Every row comes from one small tree of marks. Brackets hold a mark, then the marks that hang from it, in the order of their numbers. Every link used is in the known rows. Which tree was each row made from?
In the rows, zero is written as 128.
Known rows:
(J191 (J326 (J731 J416) J969)): [133 126 156 116 124 143 117 122 148 128 156 178 113 127 127 154 125 125
 122 136 146 124 124 132 104 133 118 144 102 117  96 111 134 104 142 108
 132 132  99 142 145 124 139 132 112 107 130 142 137 121 120 152 114 135
 115 123 125 139  91 136 132 133 164 123  99 141  94 128 108 122 110 124
 147 121 126 122 118]
(J579 (J191 J416 (J969 (J326 J731))) J518): [145 150 116 107 115 140  98 109  99 139  47 145 123 138 117  56 134  90
 121 158 127 141 121 127 117 117 123 154  91 100 155 140 120 117 106  92
 154 130 128 149 109 137 113 149 115 126 139 116 132 118 117 135 118 130
  79 111 157 149  44 116 136 131 133 137  84 140 104 120 185 121 180 123
 150 114 115 132 137]
(J191 (J696 (J326 J373 J731 J969) J416)): [140 112 174 149 120 145 125 122 157 129 170 145 126 139 118 174 171 117
 116 137 139 141 147  78 117 116 131 116 135  80  84 107 120 111  47 114
 150 138 133 131 146 116 147 120 118 118 130 178 139 109 128 152 133 140
 123 111 141 155 146 127 133 105 124 139 101 121 125 109 119 142 167 130
 130 109 132 116 102]
(J326 J373 (J731 J416) J969): [129 116 194 146 122 142 168 129 138 107 159 203 108 125 149 164 115 128
 104 146 150 120 117 130 127 118  92 136  79 195  88  98 143 109 148 130
 131 144 102 133 164 104 171 137  98 129 128 143 146 109 129 160 127 127
 104 126 135 135 107 124 122 148 149 119  99 133 103  96  82 125 149 136
 158 120 132 117 139]
(J326 J373 J731 J969): [163 114 180 144 126 146 165 128 144 106 154 188 112 114 156 169 137 132
 126 151 144 118 113 116 131 114  90 143  69 185  86 107 151 119 135 138
 131 147 104 125 176 103 169 142 116 127 131 139 139 106 128 159 126 125
 108 126 137 135 118 127 123 142 133 125 112 130 100  90  89 127 155 140
 150 113 142 113 136]
(J969 (J326 J373 J731)): [139 137 156 116 119 133 154 111 129 109 148 165 115 110 149 134 155 117
 107 120 138 124 119 106 129 136 117 133  71 161 110 125 141 111 177 109
 136 139 116 139 176 109 138 116 116 149 129 130 139  93 124 155 114 149
  93 124 122 135  94 126 138 128 101 123 111 137 113 120 105 139 102 133
 148  92 134 116 145]
(J579 (J191 J326 J416)): [158 145 143 111 113 139  56 108 110 138 115 149 113 104 110 129 144  81
 146 159 133 147 141 130 110 124 127 133 117  88 143 131 126 107 140 100
 147 134 133 140 115 134  89 139 141 110 144 139 130 126 123 141 101 145
  99 116 135 148  71 158 143 130 147 133  98 146  93 141 153 145 102 111
 137 119 119 130 137]
(J416 (J326 J373 J731 J969)): [153 127 196 151 122 144 159 151 143 120 171 171 111 119 146 158 127 132
 149 182 124 111 104 119 137 124  88 143  77 160 121 110 149 115 168 139
 102 139  96 122 175 104 163 132 112 142 138 145 151 114 144 155 113 133
 128 116 125 127  91 132 127 136 117 131 113 140 115 103 106 142 153 143
 148  98 149  96 139]
(J579 (J191 J696 (J969 J326)) J518): [149 162 106 118 108 136  86 105 120 148  35 132 114 146 113  87 135  84
 129 156 122 143 115 129 126 124 123 129  78  88 155 144 120 116 116  93
 152 132 140 147 111 149 117 152 133 119 135 120 134 114 115 130 126 137
 100 112 179 150  56 126 139 105 135 153  89 145 117 139 195 122 127 123
 145 115 115 131 132]
(J731 (J416 J326)): [103 154 176 136 114 131 116 127 118 140 164 150  92 120 120 124 117 106
  89 167 120 121 110 154 132 159 124 125 138 153 118 112 121  77 198 103
 111 127 107 150 136 118 124 118 124 147 138 154 163 123 142 147  99 155
  88 109 119 124  88 154 142 129 142 139 104 174 114 165 135 134  68 108
 161 106 125 109 130]
(J326 J373 J731): [156 127 168 130 120 140 147 122 136 103 158 169 111 113 149 150 152 125
 117 145 143 120 119 120 131 126 107 133  91 174 106 110 145 112 161 111
 143 145 117 134 167 108 130 128 117 135 139 143 141 104 131 157 118 139
  99 123 125 140 124 145 131 129 123 135 113 145 102 116  96 142 120 128
 147 105 138 103 145]
(J373 (J326 J731 J969)): [168 126 175 110 128 140 137 138 152 117 133 155 114  99 137 154 144 121
 137 151 139 115 117 142 113 123 108 151  83 165 120 107 127 119 166 115
 141 145  95 151 161 120 153 136 114 136 137 133 133 114 130 162 114 149
  93 128 119 131  65 131 130 144 151 133 114 135  91 121 118 132 129 120
 153 107 138 124 112]
(J731 (J416 (J326 J373 J969))): [110 140 192 158 118 134 142 140 121 130 165 177  99 118 129 158  97 115
 109 175 126 122 113 149 140 137 110 125 108 170 108 106 133  86 201 127
 106 133  97 141 152 109 158 128 123 139 132 157 163 124 139 153 106 144
 105 116 128 126  83 146 135 135 145 130 102 154 117 136 122 137 108 127
 160 107 130 109 133]
(J579 J191): [160 143 154 119 111 128  87 104 120 138 105 138  97  98 126 126 158  77
 105 175 125 136 120 149 132 136 110 124 129 169 121 134 129 103 151 116
 138 137 132 151 132 126  96 141 133 134 140 133 147 103 125 151 103 150
  83 112 155 125  83 152 141 124 135 146 115 170  94 125 143 125  81 110
 147 111 121 115 149]
(J373 J326): [158 144 155 111 121 132 101 129 137 126 137 131 103  96 129 148 154 105
 140 149 133 127 122 156 125 140 131 132 105 156 132 118 119 100 211  97
 146 142 111 159 142 123 122 126 144 136 141 139 138 119 138 157 106 164
  89 127 116 127  71 151 143 129 148 144 116 156  92 158 139 147  67 105
 153  98 132 125 112]
(J696 J731): [134 124 150 127 116 136  94 102 144 138 163 118  86 114 119 147 147  94
 122 152 128 120 115 132 124 161 123 126 156 155  95 128 132 107 122 118
 146 133 125 160 144 112 106 117 127 134 145 151 153 100 125 162 116 154
  84 105 130 127 140 141 145 103 131 168 132 168  92 169 127 132 105 126
 149 103 128 114 122]
(J696 (J416 (J326 J731 J969))): [130 128 190 142 121 146 149 122 141 141 178 141 117 126 124 132 162 111
 102 182 119 124 114 103 129 137 115 144 156 132 103 118 120 103 102 113
 118 135 113 138 155 108 144 117 105 145 138 166 157 116 130 158 109 145
 121 103 129 129  93 130 135 126 112 138 122 149 103 104 128 131 171 126
 139 101 138 102 124]
(J579 (J191 J416 (J696 J731) (J969 J326)) J518): [139 148 105 114 108 141  71 100 107 152  53 124 115 156 101  83 119  81
 142 147 123 146 123 105 110 124 134 131  89  50 159 143 120 126  64  98
 157 129 147 147  95 148 108 150 124 113 145 128 134 116 114 127 131 133
  99 103 159 161  68 121 139 109 139 157  86 134 115 153 201 130 169 137
 141 115 111 139 130]
(J191 (J416 J731) (J696 J326)): [149 137 148 143 112 148  58 126 113 150 174 110 108 145 102 146 156 125
 147 136 122 150 127  91 111 119 141 120 133  26 119 119 115  86  92 108
 130 128 152 122 126 138 110 125 144 120 145 167 123 121 139 144 114 148
 112 106  95 163 143 132 148 114 124 143  94 140 128 183 152 139  96 111
 134 115 124 119  97]
(J579 (J191 (J696 J416) J969) J518): [141 150 121 124 107 140  85  98 127 151  56 123 120 149 103  91 149  80
 128 177 123 149 124 123 128 119 126 124 119  89 140 135 108 116  65  84
 162 134 142 145  92 145 108 155 131 105 142 137 142 119 120 133 132 132
 106 104 182 153  70 138 137 106 147 161  96 152 104 133 199 124 150 117
 136 119 115 125 125]
(J731 (J416 (J326 J373))): [104 147 184 144 115 129 123 137 121 133 169 165 100 125 125 143 105 110
 102 169 126 124 116 148 141 147 125 118 125 161 120 107 129  82 212 111
 117 131 104 144 144 113 132 121 125 145 138 155 164 120 143 150 104 151
 100 115 121 127  90 156 140 129 141 137 103 166 113 150 117 144  94 116
 159 103 129 105 130]
(J191 (J326 J373 J731) J969): [161 124 131 125 131 151  88 129 151 110 156 171 119 142 129 133 145 130
 177 133 152 127 139 109 117 125 139 145  87  64  93 118 152 122 136  99
 144 145 102 126 147 139 131 138 129  85 136 138 128 131 134 139 125 127
 134 126 127 151 102 144 136 115 142 143 101 141  95 151  97 143 131 135
 135 113 142 113 114]
(J696 (J731 J416) (J969 (J326 J373))): [ 90 118 170 140 121 135 117 111 150 126 167 136 112 119 111 136 116  82
  87 123 141 129 134 125 113 165 133 108 128 154  56 123 114 104  93 116
 147 127 113 171 143 102 113 104 103 141 124 149 169  95 105 163 128 155
 101 103 137 122 108 119 144 101 100 171 116 147 115 182 113 138 156 147
 171  89 115 128 109]

Write each row's tree:
[153 141 129 153 118 154  76 108 138 154 161 113 110 170 111 121 161 108
 146 154 122 141 128  79 131 124 150 125 138  42  98 125 116 100  68  90
 139 133 141 124 122 151 121 134 139  99 141 158 135 128 136 141 124 138
 132 106 125 156 120 139 147 103 127 160 115 164 112 187 142 122 103 122
 124 119 129 106 100] : (J191 (J696 (J416 J731)) J969)
[115 126 163 128 125 139 136  99 151 136 154 125 135 114 115  99 184  92
  67 135 134 137 137  95 112 155 139 132 169 119  68 131  96  98  53  76
 152 129 124 158 152 102 115  94 102 140 124 150 156 103 103 161 120 151
 113 100 136 129  91 114 144 105  78 150 121 140 113 135 124 128 187 126
 147  91 126 122 102] : (J696 J416 (J969 (J326 J731)))
[119 149 157 108 118 129 139 105 123 122 147 162 111 118 136 108 143 111
  72 118 135 122 113 129 116 154 127 134 110 155 104 126 121  96 167  91
 129 129 112 151 161 116 128 109 103 154 128 132 145  99 118 156 108 155
  75 118 125 132  79 123 143 130 121 123 104 149 117 138 120 118  89 117
 153 105 121 127 140] : (J969 (J326 (J731 J416)))
[143 141 112 120 113 140  70 120 106 131  57 158 124 138 111 101 118  93
 166 168 138 153 141 128 124 103 127 142  78  67 158 130 133 117 121  98
 156 137 124 138  97 142 110 159 136  87 144 129 132 139 120 124 124 123
 116 116 150 158  48 139 133 123 150 145  80 129  87 129 181 147 169 129
 143 118 121 130 127] : (J579 (J191 (J326 J373) J416 J969) J518)
[ 93  96 185 149 119 137 116 128 158 125 170 151  97 123 111 189 114 103
 101 141 144 134 139 135 127 143 129 121 154 155  59 102 138 101  92 153
 135 133 105 165 149  96 147 112 106 127 127 178 161 104 124 162 133 143
  96 103 143 123 143 130 136 104 129 160 103 144 104 150 106 141 174 137
 161 101 125 121  99] : (J696 (J326 J373 J969) (J731 J416))
[158 150 174 135 107 141  80 129 103 147 132 131 103 111 115 113 140  95
 139 197 111 141 111 133 133 124 105 132 121 118 150 130 131  99 141 119
 106 128 128 134 130 131  95 139 127 142 148 140 144 113 138 146  93 147
 102 102 126 136  62 147 143 133 111 145 110 164 105 156 161 133 114 118
 147 107 125 104 147] : (J579 (J191 (J416 J326 J731)))
[139 129 175 114 125 137 145 137 145 117 139 166 114 103 134 151 124 119
 119 146 142 114 121 154 113 127 102 147  86 183 113  99 122 110 166 107
 138 140  92 151 153 120 152 134 103 136 133 140 138 117 129 160 115 149
  85 129 121 132  57 133 130 147 170 125 102 142  94 124 116 128 118 117
 160 114 128 129 112] : (J373 (J326 (J731 J416) J969))
[121 141 163 117 118 131 147 113 126 107 152 178 116 115 146 126 133 116
  80 114 141 126 123 119 127 144 118 129  79 170 102 118 130  98 186 102
 134 134 110 144 158 109 140 113 110 150 125 133 144 101 119 156 114 149
  84 123 124 136  80 125 139 134 117 119 100 140 117 132 106 129 104 127
 156  99 124 122 147] : (J969 (J326 J373 (J731 J416)))
[130 126 163 143 120 141 100 112 150 149 162 122 113 134 106 164 171 104
 114 140 128 144 137  91 120 132 144 117 155  73  82 117 111  95  60 108
 152 137 141 140 138 120 135 115 134 118 130 177 144 116 125 151 126 148
 118 107 136 150 145 130 142 102 131 142 106 136 124 130 145 136 140 113
 126 110 129 124  94] : (J191 (J696 (J326 J969) J416))
[146 149 121 120 131 147  74 108  96 142 142 140 111 147 121  81 140 109
 141 118 127 138 135  93 121 136 159 152 119  59 111 134 126 100 153  89
 151 137 131 132 138 140 130 128 142 113 137 131 129 137 130 139 107 140
  92 120 102 156  95 118 150 136 137 130  98 143 112 162 134 134 130 119
 138 112 127 137 122] : (J191 J416 (J969 J326))
[147 146 185 163 111 139 117 154 128 134 185 135  98 121 133 154 128 131
 157 195 110 125  94 119 152 133 100 129  95 134 146 122 146  90 197 139
  87 129 102 123 166 116 133 126 130 149 146 153 152 113 150 153 103 145
 131 106 102 122  83 147 138 120  87 153 122 171 111 179 129 146  91 134
 152  87 145  78 130] : (J416 (J326 J373) J731)
[145 141 163 138 112 145 118 114 137 145 171 126 115 140 113 140 168 113
 121 153 118 127 117  87 121 139 131 118 141  75 121 121 110 104  90  89
 133 132 144 127 139 126 121 119 123 135 144 164 145 118 136 146 116 150
 125 107 126 150 115 142 142 109 123 141 115 152 125 133 148 141 112 116
 130 109 131 105 120] : (J191 (J696 (J416 (J326 J731))))
[156 136 153 152 122 154 103 123 141 139 170 133 122 172 116 125 155 117
 158 158 124 127 136  73 129 125 143 123 122  32 115 116 126 118  79  90
 131 140 132 115 136 140 135 135 125 108 142 165 143 131 145 138 125 134
 140 110 135 159 114 138 140 105 123 151 106 150 125 146 125 144 148 130
 124 112 140 105 114] : (J191 (J696 (J416 (J326 J373 J731))) J969)
[141 141 135 125 117 141  80  99 146 145 166 123 118 136 102 164 169 103
 141 123 136 144 149  89 110 135 157 111 135  27 108 124 113 104  96  79
 152 132 149 131 122 141 108 119 149  94 139 165 135 131 122 138 117 151
 141 111 120 160 113 152 148 100 148 141 109 139 115 154 150 154  90 116
 118 117 126 125 108] : (J191 J326 (J696 J416))
[153 131 183 141 126 149 136 144 110 132 171 165 117 125 135 143 126 133
 151 166 125 122 114 101 127 116 110 149  88 117 128 109 141 110 161 122
 119 140 114 117 160 117 151 131 119 133 145 147 141 128 142 146 109 133
 118 118 100 148  98 133 130 150 131 120 104 131 113 109 119 152 163 135
 145 108 142 116 136] : (J191 (J416 (J326 J373 J731 J969)))
[144 155 121 120  99 142  60 114 107 152  62 128 120 136 100 121 125  99
 156 164 128 157 120 115 113 105 109 125  72  45 176 136 120 109  97  94
 145 122 145 136  94 150  96 151 135 103 150 137 123 124 117 131 120 137
 122 105 138 163  55 140 137 116 144 143  86 138 108 159 209 134 115 122
 139 122 111 122 124] : (J579 (J191 J326 (J416 J731) J696) J518)
[153 137 200 170 117 146 137 159 135 139 185 151 100 123 142 168 118 135
 161 201 114 125  96 116 151 124  84 138  81 151 129 118 152  97 188 160
  81 131  96 120 175 115 162 138 122 143 141 152 151 114 147 152 107 138
 142 109 109 118  84 127 132 128  93 144 123 158 115 155 128 135 142 146
 154  89 149  79 129] : (J416 (J326 J373 J969) J731)
[173 133 157 153 120 157  77 133 123 131 165 156 119 148 121 192 118 137
 204 131 141 148 130  77 109  98 124 125  53  12 125 114 143 110 122 122
 131 131 134 101 135 145 142 145 152  82 144 152 116 142 132 133 122 127
 166 121  86 174 105 129 136 134 148 122  93 114 121 163 139 151 117 143
 126 124 134 121 109] : (J191 (J326 J373 J969) (J416 J731) J696)
[135 127 178 127 125 142 151 118 138 128 153 181 106 124 141 134 123 123
  83 150 138 115 112 140 113 132 100 144 115 187  81 107 131 104 127 115
 127 137 102 149 157 116 156 134  96 134 130 138 144 111 124 162 115 133
  86 119 134 134 106 130 128 146 155 121 104 145  99 111  99 108 125 119
 156 126 126 122 130] : (J326 (J731 J416) J969)
[158 125 136 132 120 149  79 117 159 145 158 134 102 139 110 193 132 110
 176 127 138 128 128 100 100 137 128 119 102  51  98 124 137 124  80 124
 139 131 130 132 138 140 127 133 137  91 142 153 135 124 116 143 126 142
 144 112 127 153 129 142 139  98 155 154 114 132 113 164 134 140  98 141
 130 118 129 126 107] : (J191 (J326 J969) (J696 J731))
[117 144 138 104 102 127 107 112 128 133  50 158 117 117 111 103 131  94
 104 168 140 140 119 160 112 126 103 134  92 131 144 125 121 107 119  90
 145 128 116 162 110 124 102 141 109 122 140 129 143 109 111 144 121 139
  93 110 170 137  45 147 130 119 153 142  88 150  86 125 184 125 129 119
 157 119 110 121 136] : (J579 (J191 (J326 (J731 J416))) J518)
[ 95 105 185 167 121 142 100 125 164 134 188 111 133 117 102 151 183 101
  94 165 136 159 150  86 133 135 138 120 188  97  45 117 108  83  32 116
 142 129 117 156 143  97 114  96 111 126 126 189 160 106 122 165 130 150
 136  89 136 121 136 126 142  83  56 180 116 146 107 169 119 142 214 138
 152  78 134 103  62] : (J696 (J326 J373) (J416 J731) J969)
[129 131 139 129 106 140  97 123 126 136  56 136 136 128 101 111 141  96
 120 167 132 151 133 118 107 105 110 123  96  76 131 121 110 116  27  97
 168 132 144 147 100 123 105 142 117 123 139 144 136 113 117 139 135 128
 104 102 166 159  95 126 129 108 123 155  76 118 121 116 185 143 188 127
 151 113 115 132 104] : (J579 (J191 J416 (J696 (J326 J373 J731) J969)) J518)
[132 143 134 122 103 134  81 120 107 130  68 151 122 120 111 125 121 103
 157 175 136 158 121 133 127 104 107 133  70 101 167 128 130 105 138 109
 137 129 125 141 107 132 102 149 133 107 146 133 133 117 120 133 117 131
 116 109 142 148  46 145 131 128 126 140  89 135  89 144 194 144 144 130
 150 112 119 117 127] : (J579 (J191 (J326 J373) (J416 J731)) J518)
[169 144 139 147 126 159  84 143 107 133 170 151 119 170 119 115 121 136
 196 148 125 124 128  74 117 111 135 139  80   4 139 111 133 124 116  97
 133 143 136  98 130 150 136 142 135 107 149 147 126 143 155 130 120 125
 138 119 102 176 110 129 137 129 140 139  91 132 135 150 124 153 146 130
 127 118 140 118 120] : (J191 (J416 (J326 J373 J731)) J696 J969)
[146 148 120 120 113 140  76 106 101 145  49 138 110 136 111  73 128  86
 128 177 125 146 120 141 127 114 122 147 109 103 148 133 121 109 109  95
 156 136 134 148 100 138 108 157 130 112 144 126 138 127 123 132 120 129
  84 110 154 150  64 132 135 126 151 149  86 152  90 131 187 122 161 114
 151 123 116 127 124] : (J579 (J191 J416 J969) J518)
